Each row comes from the steps of one path. Every step used is in the known rows, and no mark comes twice. Write the path behind each row, first mark first.
(in the rows, 128 means zero)
Known rows:
pero -> deto -> vuzo -> tuli -> kinom -> ninob: [119 166 118 171 132  77 110 171  83 137 132 131 114 136 132 176 120  67
 169 181 130 178 181  91 150  74  38 132  83 233 110]
tuli -> kinom -> fakod: [138 165 169 196  97 105 143  63  78 107 144 171 151 111 112 163 106 189
 149 138 140 142 134 116 139  98 110 123 139 134 138]
vuzo -> deto -> pero -> tuli -> kinom -> ripiv: [ 94 148 109 115  91 114 158 151 140  87 123 153 185 135 195 138 154  68
 136 127 153 148 137  86 178 156 138 184 118 190 144]
kobin -> fakod -> kinom: [139 108 172 106 131 146 123 126 134 181 142 103 144  98  91 115 114 136
 133 111 126 121  96 102 112 150 143 105 136 148 105]
kobin -> fakod: [133 114 180 117 138 126 114 100  96 152 148 112 134 102  99 120 124 183
 146 131 135 143 103 139 119 139 145 102 156 110 138]
vuzo -> deto -> pero: [111 115 102 141 110 153 137 128 133  90 144 126 135 138 173 146 135  68
 132 138 137 125 135 127 154 137 136 148 126  99 159]
kobin -> fakod -> kinom -> tuli -> vuzo -> deto: [121  86 152  64 183 193 127 145 167 199  94  86  99 164 133  88 100 103
  92 115 123  94  79 139 102 181 159 126  92  94 105]
vuzo -> deto -> pero -> kobin -> fakod: [115 100 149  96 119 135 149 121 152 133 145  91 167 107 157  93 141 100
  95 106 101 156 104 140 145 111 161 152 148  94 132]
tuli -> vuzo -> deto: [ 90 114 117 119 165 152 128 130 128 128 132 130  82 196 155 142 113  94
 117 154 159 118 120 143 138 149 134 141 100  96 165]
deto -> vuzo -> tuli: [114 149  97 150 121 109 119 141  95 151 132 121 121 132 151 117 137 106
 157 168 127 125 141 143 143 100  78 104 116 152 111]
fakod -> kinom -> ninob: [135 123 131 152 128 149  79 153 130 128 161 102 141 136  62 173  85 114
 133  85 145 131 167  74 115 113  98 119 102 186 113]
pero -> deto -> vuzo: [139 129 117 159 133 121 129 146 113 125 147 152  61 145 139 171 143  59
 182 201 139 130 121 129 141 124 118 131 124 115 154]
ripiv -> kinom -> fakod: [163 127 130 180  80 144 133 116  90  98 135 144 133 116 113 147 166 121
 140 149 143 134 119 116 143 138 105 117 119 134 149]
vuzo -> tuli -> kinom -> fakod -> kobin: [110 198 122 183 104  83 180  75 105 106  95 173 182  89  95 115 118 176
 145 127 156 156 120 134 122  87 109  89 128 197  96]
tuli -> kinom: [117 161 166 165 124  90 109  65  85 128 145 144 150 113 104 152  93 207
 161 110 134 134 141 111 126  97 105 132 143 136 144]
deto -> pero -> kobin -> fakod -> kinom: [148 109 149  89 113 134 138 148 167 157 138 100 183  78 125  91 130 119
 106  73  76 119 106 103 124 113 145 137 153 141  90]
pero -> tuli -> kinom: [111 162 151 149 113  65 118  96  93 136 139 165 140 111 134 151 138 206
 160 128 146 133 150 112 122 132 106 132 146 188 126]
kinom -> tuli -> vuzo -> deto -> pero: [112 111  90  96 163 179 130 143 149 103  92 125  92 184 191 120 123  98
 111 137 114  87 136 164 128 168 134 152 104  50 146]
fakod -> kobin: [114 150 120 149 141 112 131  83 135  98 123 143 130 118  62 131 114 174
 156  98 173 140 114 143 108 116 153  98 152 123 134]
pero -> kobin: [131 136 141 135 120 108 103  84 121 124 155 126 137 111  91 124 107 202
 125  82 117 117 139 147 117  78 135 125 163  81 140]
ripiv -> kinom -> ninob: [145 120 134 160 116 129  70 150  90  98 153  95 130 135  70 169 136 125
 145 102 146 165 170  89 135 120  71 129  97 180 146]
fakod -> kinom -> tuli -> vuzo: [135 121 115  95 170 169 101 141 152 156  95 126  90 162 117 112  93 159
 125  94 113  51 126 138  90 164 126 118 103  91 109]
tuli -> pero -> deto -> vuzo: [151 114  97 141 125 118 145 169 138 137 129 153  44 146 157 153 167  64
 127 240 130 125 127 139 143 143 150 135 136 103 166]
tuli -> vuzo -> deto -> pero -> kobin -> fakod: [103 101 137  68 161 144 153 151 159 141 121 104 129 155 189  92 139  80
  80 129  98 144  99 147 149 130 153 156 127  98 130]
kinom -> ninob: [126 132 139 162 136 129  73 124  94  97 163 114 124 138  72 177  95 162
 141 105 157 155 179 108 126 102 103 117 117 145 146]
deto -> pero -> kobin -> fakod -> kinom -> tuli: [167 107 145  74 121 148 124 130 173 159 112  89 174  74 117  68 116 165
  97  49  55  91 113 135  98 124 154 130 154  86  77]
vuzo -> deto -> pero -> kobin -> fakod -> kinom: [123  93 137  87 111 152 154 150 184 163 141  82 180 104 152  90 132  54
  85  84  95 132  91 104 133 121 158 153 133 131  97]
deto -> pero: [129 135 114 140 112 131 120 126 115  83 146 139 141 115 150 145 130 136
 155 128 119 112 150 127 139 135 117 132 149 105 148]

Which path is each row?
[172 110  99 124 131 133 130 154 146 142 102 144  36 140 147 132 158 112
 118 214 110  97 131 174 113 156 161 129 136  47 154]  kinom -> tuli -> pero -> deto -> vuzo
[154 109 109 126 122 126 136 152 142 121 127 155  64 124 136 160 155 127
 117 201 134 108 141 139 124 165 171 123 155  77 181]  tuli -> pero -> deto
[118 159 169 174 133  92  79  96  76 108 158 124 151 130  71 182  75 193
 147  92 145 171 180  88 131  80  81 134 117 189 137]  tuli -> kinom -> ninob
[ 89 118  90 112 152 161 142 160 146  97 120 132 102 189 201 140 134  49
 118 159 135 119 133 134 156 158 125 158 105 104 160]  tuli -> vuzo -> deto -> pero
[122 183 112 175  89  74 199 111 131  65 102 210 176  93 143 141 168 145
 148 144 153 161 128 114 133 137 124 126 140 227  99]  deto -> pero -> tuli -> kinom -> fakod -> kobin
[137 118 185 106 135 108 114  89 115 160 150 105 148  92  87  97 120 206
 117  89 107 143 103 150 117  92 157 115 170  91 126]  pero -> kobin -> fakod
[162 106 168  90 140 161 109 111 139 184 116  93 136  92  84  90 104 182
 127  82 106  93  99 136  87 156 154 103 133  94  93]  kobin -> fakod -> kinom -> tuli
[140 116 157  95 120 113 132 120 130 126 143 112 169  83 135  95 137 165
 113  97  84 142 117 139 132 107 144 131 173  98 121]  deto -> pero -> kobin -> fakod
[ 94 143 118 141  98  92 152 130 125 111 132 151 157 126 205 151 157 103
 138 145 141 145 145 103 149 148 110 169 126 186 135]  vuzo -> deto -> pero -> tuli -> kinom
[129  99 111 105 158 174 110 140 128 137  87 100  78 185 150 115 144 110
 112 128 131 105 114 154 122 168 114 148  79  75 155]  ripiv -> kinom -> tuli -> vuzo -> deto
[152 143 117 184  99 132 165 103 124  81 110 150 141 112  69 132 168 121
 144 126 170 157  92 126 127 131 125 101 118 159 132]  ripiv -> kinom -> fakod -> kobin
[109 113 115 103 174 174 111 111 136 133 100 121  71 188 145 121 104 145
 108 129 140  92 120 172 110 155 145 135 102  41 153]  kinom -> tuli -> vuzo -> deto
[129 136  81 118 105  93 136 153 138 171 120 115 120 117 161  75 162 129
  75 164  87 123 143 163 136  76 127 118 143 122 109]  deto -> vuzo -> tuli -> pero -> kobin
[142 108 176 110 137 134  91 143 145 170 159  72 168 104  48 119  88 143
  98  50 114 158 137  86 107  85 127 119 124 184  82]  pero -> kobin -> fakod -> kinom -> ninob
[105 116  85 127 104 128 145 159 141 104 138 142 130 136 204 145 176  68
 130 161 149 131 142 125 147 174 135 151 126 150 143]  vuzo -> deto -> pero -> tuli
[135 154 124 182 115 127 167  77 125  78 125 173 136 114  67 138 129 154
 142 131 178 145 104 146 119 116 158  88 143 126 130]  kinom -> fakod -> kobin
[112 198 111 197 106  77 188  93 102 125  98 172 162 106 113 113 133 113
 153 161 151 174 110 132 137  69  89  99 105 219  76]  deto -> vuzo -> tuli -> kinom -> fakod -> kobin
[140 103 172 118 142 151  91 154 125 160 155  79 151 116  55 141  97 122
 123  90 139 158 135  76 117 130 117 109 109 198  96]  kobin -> fakod -> kinom -> ninob
[129 129 125 102 178 149  94 108 115 126  99 139  76 165 124 119  99 207
 135 118 121  75 136 174  99 154 128 117 121  49 139]  kinom -> tuli -> vuzo
[112 133  87  98 147 116 134 188 133  99 112 173  97 161 209 138 173 111
 137 167 128 100 153 131 139 191 109 144 126 164 133]  deto -> pero -> tuli -> vuzo
[127 141  89 144 126 109 137 173 109 146 125 143  81 132 166 140 153  49
 175 210 130 121 140 137 143 117  83 112 110 148 128]  pero -> deto -> vuzo -> tuli
[157  95 147  48 110 149 144 156 197 176 124  92 170  94  90  60 131 131
  51  86 105 119  86 108 134 130 215 133 164 122 110]  tuli -> pero -> kobin -> fakod -> kinom -> ripiv
[117 118  95  85 157 156 128 135 168 109  99 117 110 168 181  98 116 125
  80  95  88  89 137 175 121 124 145 164 119  32 135]  kinom -> tuli -> vuzo -> deto -> pero -> kobin
